Each row comes from the steps of one path. Every step used is in the known rows, and no mark comes twice. Write the path behind each row, first mark first.
(in the rows, 128 means zero)
Known rows
gagu/rolezu/borol/duno/nobag: [ 92  77 115 192 123 140 125 107 152 117 189 140  98 126  77 175 143 120
 147 150 148  94 108 177 163  87]
gagu/rolezu: [125 109 129 151 116 115 116 111 146 134 180 143 125 140 107 123 139 126
 116 121 148 128 140 126 150 114]
nobag/duno/gagu: [115 100 123 160  75 146 137 114  93 129 166 153 125 137  85  95 137  86
 131 141 103 130 152 123 146 159]
borol/rolezu/domoz: [152 115 121 161 156 125  91 146 139 139 136 126 117 128  98 127 132 117
 109 123 161 150 141 134  97 133]
gagu/rolezu/domoz: [134 110 112 166 135 122  80 121 145 149 175 153 102 140 101 122 131 131
 100 122 157 142 146 131 158 129]
denar/rolezu/borol/duno: [103 117 123 147 138 146 132 135 138 129 170 103 126 105  98 159 118 130
 108 147 169 125  92 152 126  95]
nobag/rolezu/gagu: [105 128 151 142 176 132 119 111 103 137 159 148 133 117 129 109 137 133
 112 121 130 146 114 119 164 103]
domoz/rolezu/denar/duno: [128  93 147 130 123 162  97 113  81 140 156  89 112 107 132 118 163 108
  95 126 124 125 160  90 150 114]
domoz/rolezu: [125 117 144 139 129 141 113 109 104 129 124  88 127 108 105 126 141 119
 133 114 134 123 140 122 124 134]
borol/rolezu/denar: [161  96 137 140 107 119 105 135 131 129 163 119 134 126  92 141 155 111
  77 121 158 142 135 118 107  91]
gagu/rolezu/borol/duno/saruk: [ 84  95 122 173 128 123 128 113 155 124 191 121 134 133  83 167 151 102
 161 156 181 129 155 196 180  79]
nobag/rolezu: [113 154 139 147 145 131 133 106 107 133 134 133 149 125 125 109 126 142
 108 115 142 150 132 122 148 127]
borol/duno/nobag: [109 113 124 163 105 151 132 116 121 109 125 135  90 114 113 176 147 139
 139 138 125 103 120 164 126 115]
duno/nobag/rolezu: [ 92 141 135 180 139 135 126 104  85 117 128 154 103 108 109 117 143 135
 105 120 115 126 111 134 145 113]
gagu/rolezu/borol/duno: [110  94 118 162 132 139 128 111 172 127 197 118 139 140  98 160 124 125
 147 143 173 113 126 164 166  98]
borol/duno/gagu/rolezu/domoz: [142  92 104 195  91 146  80 113 138 144 216 163  90 149  86 165 134 120
 106 142 162 129 188 157 168 152]
rolezu/denar/duno/nobag: [111  92 127 157 113 149 111 121  86 131 151 150  71 111 133 132 169 112
  91 144  94 106 130 111 154  97]
denar/tozo: [129 137 131 173 132 138 118 135 136 137 138 137 119 134 136 128 117 133
  87 119 144 136 115 111 133 143]
domoz/rolezu/borol/duno/saruk: [ 88  92 137 158 143 149 125 110 109 121 135  63 137 103  81 164 157  97
 174 151 168 125 156 187 157 101]
duno/denar: [133 105 125 155 127 125 118 118 125 130 151 130 140 125  99 138 133 138
 151 124  83 129 123 126 131 142]
denar/rolezu/borol: [103 114 132 136 145 126 128 143 127 135 166 123 125 111  97 120 122 120
  95 145 150 132  83 130 120  96]
gagu/rolezu/borol: [111  92 126 152 144 119 123 120 159 132 192 134 135 143  95 122 127 112
 132 136 149 116 113 143 166  97]
negu/duno/saruk: [106 156 139 145 123 133 141 127 117 133 122 101 113 113  90 137 153 101
 143 158 127 139 155 157 135 110]
rolezu/domoz: [139 126 113 144 150 134  94 134 127 148 123 136 109 128 124 124 123 129
 109 130 136 138 140 130 136 141]
negu/duno/nobag: [117 137 132 166 120 146 141 127 110 125 117 120  76 107  85 147 146 120
 131 149  94 105 111 144 123 118]
negu/duno: [127 152 138 134 128 142 143 128 133 133 125 106 114 120 101 133 128 127
 130 149 117 120 129 128 122 130]
gagu/rolezu/denar/duno: [126  90 130 146 108 132 104 115 128 145 215 145 109 136 139 116 159 115
  82 133 139 127 156 101 174  88]
denar/duno/gagu: [116 113 122 150 106 146 124 125  91 132 177 150  97 138 150 125 138  95
 133 148  96 118 179 124 148 148]
domoz/rolezu/borol/duno: [109  91 134 148 146 163 125 108 128 123 137  62 147 111  90 164 129 118
 161 138 161 116 127 157 141 118]
domoz/rolezu/borol/duno/denar/tozo: [112  75 132 220 148 175 108 108 136 129 171  76 150 111  71 171 118 131
 142 128 134 126 107 137 152 142]
domoz/rolezu/denar: [148  91 151 133 106 144  93 114  98 140 144  92 128 104  94 133 160 123
  87 112 143 129 140 103 141 112]

Write each row's path
[148  91 135 142  88 117  98 113 136 142 202 151 126 139  96 129 157 133
  70 118 154 131 138 113 164  90]
gagu/rolezu/denar
[130  95 123 174  74 119 113 112 125 133 217 165 108 146  92 134 144 108
 113 130 136 125 169 136 160 134]
duno/gagu/rolezu
[151  71 129 168  51 125  90 111 118 144 238 168 109 146  76 141 158 105
  63 128 138 128 173 124 174 111]
duno/gagu/rolezu/denar
[157 105 141 218  58 150  99 121 128 151 244 150  87 140  62 143 143 107
  25 142 142 133 158 104 177 126]
negu/duno/gagu/rolezu/denar/tozo
[ 98 135 127 186 122 153 136  94 102 112 133 137 108 105 108 158 138 152
 122 127 138 123 119 154 148 109]
borol/duno/nobag/rolezu
[129  88 144 142 159 119 113 140 132 128 165 130 125 118 107 139 147  98
 128 126 147 143 122 132 108  95]
borol/rolezu/gagu
[132  95 116 180  64 139 117 106 135 125 222 149 108 146  94 169 141 119
 125 140 152 120 174 160 161 136]
borol/duno/gagu/rolezu
[ 80 140 134 176 154 149 128 103  74 122 140 150  89 111 149 108 149 125
 117 127  98 119 133 120 159 117]
denar/duno/nobag/rolezu
[131 137 133 203 132 153 125 127 145 146 155 114 125 120  82 142 118 141
 109 138  88 128 106 105 133 157]
negu/duno/denar/tozo
[109  69 116 188 128 138 121 104 169 126 221 119 152 133  67 168 130 136
 169 144 133 113 116 162 168 108]
gagu/rolezu/borol/duno/denar
[108 116 123 179 124 159 134 109 111 123 192 129 148 131  95 152 114 116
 129 148 145 134 146 166 176 132]
nobag/rolezu/borol/duno/gagu
[ 91 130 147 150 136 135 114 108  70 145 160 135 126 116 141 101 171 110
  84 134 138 161 178 121 185  85]
nobag/rolezu/denar/duno/saruk
[ 84 108 144 182 155 154 121 102  92 118 154 153  96  96 115 162 154 141
 124 134 130 118 108 152 165  91]
borol/duno/nobag/rolezu/gagu
[147  80 124 217  42 155  88 111 135 148 252 168 100 148  87 173 137 126
  36 128 173 130 166 122 187 125]
borol/duno/gagu/rolezu/denar/tozo
[149 118 118 197 100 141  92 121 127 156 206 149  69 143  62 136 134 105
  93 150 132 130 183 136 162 150]
negu/duno/gagu/rolezu/domoz
[110  93 121 173  91 137 110 113 112 135 231 162  89 149 133 121 148  95
 121 143 118 119 190 124 171 134]
denar/duno/gagu/rolezu
[161 103 142 186 110 132  98 142 140 136 169 130 126 127 101 137 138 115
  39 109 173 154 121 104 115 108]
borol/rolezu/denar/tozo
[113  91 141 151 120 119 107 133 102 129 171 121 117 117 120 129 181  77
 110 141 155 154 183 134 129  77]
borol/rolezu/denar/duno/saruk
[110  95 117 170 100 152 130 131 119 126 208 131 108 114  82 171 120 107
 100 161 152 125 125 162 133 117]
denar/rolezu/borol/duno/gagu
[134 120 134 178  76 136 122 115 128 134 214 139  95 139  66 142 139 101
 110 151 121 119 171 138 155 137]
negu/duno/gagu/rolezu
[ 93  62 118 186  92 142 130 102 123 133 229 154 138 148  56  98 138  75
 138 153 123 122 135 139 185 131]
nobag/duno/gagu/rolezu/borol
[110 114 149 164 149 143 117 136 115 150 193 125  95  87  57 137 151 132
 104 155  81 134  84 113 126  99]
negu/duno/denar/rolezu/gagu
[ 60 120 133 184 186 151 139 113  82 123 153 142 105 113 136 108 140 110
 132 145 103 108 114 138 171 101]
denar/duno/nobag/rolezu/borol
[115 108 115 143 145 151 139 124 150 120 147 101 141 129 114 166 117 125
 154 153 151 114 118 167 145 114]
rolezu/borol/duno
[155  99 135 174  52 138 109 118 123 148 235 145  95 136  53 143 159 104
  66 149 123 124 169 123 174 110]
negu/duno/gagu/rolezu/denar
[134  76 142 156  86 165  92 114  59 142 196 109  98 114 114 130 166  85
  89 135 109 121 189  97 163 135]
domoz/rolezu/denar/duno/gagu
[110  80 122 182  64 134 123 102 113 134 214 171 124 143  66  93 149  87
 120 134 122 129 158 121 170 148]
nobag/duno/gagu/rolezu
[ 89  98 120 180 127 155 132 130 117 115 160 124  82  93  77 176 135 126
 108 156 147 104  77 164 120  86]
denar/rolezu/borol/duno/nobag
[ 99 161 147 184 140 151 140 109  96 122 125 127  95  99  82 124 147 133
 109 136 104 119 112 133 145 117]
negu/duno/nobag/rolezu
[137 136 134 156  89 150 136 130 111 134 165 125 103 126  85 145 133 103
 127 161 100 118 162 137 135 152]
negu/duno/gagu
[110  95 136 140 156 148 115 117 113 130 130  80 143 111  89 128 131 105
 143 131 143 117 120 135 139 121]
domoz/rolezu/borol
[ 89 112 122 160 137 149 124 122  93 119 132 148  73 113 151 130 149 112
 137 145  92  98 131 129 139 117]
denar/duno/nobag
[149  79 133 214  57 136  85 118 123 147 245 181  98 149  92 139 143 109
  20 119 152 138 157 106 183 131]
duno/gagu/rolezu/denar/tozo
[106  93 126 166 146 130 122 134 121 140 184 123 134 103  72 131 127 128
 115 140 105 130  75 129 127 105]
duno/denar/rolezu/borol
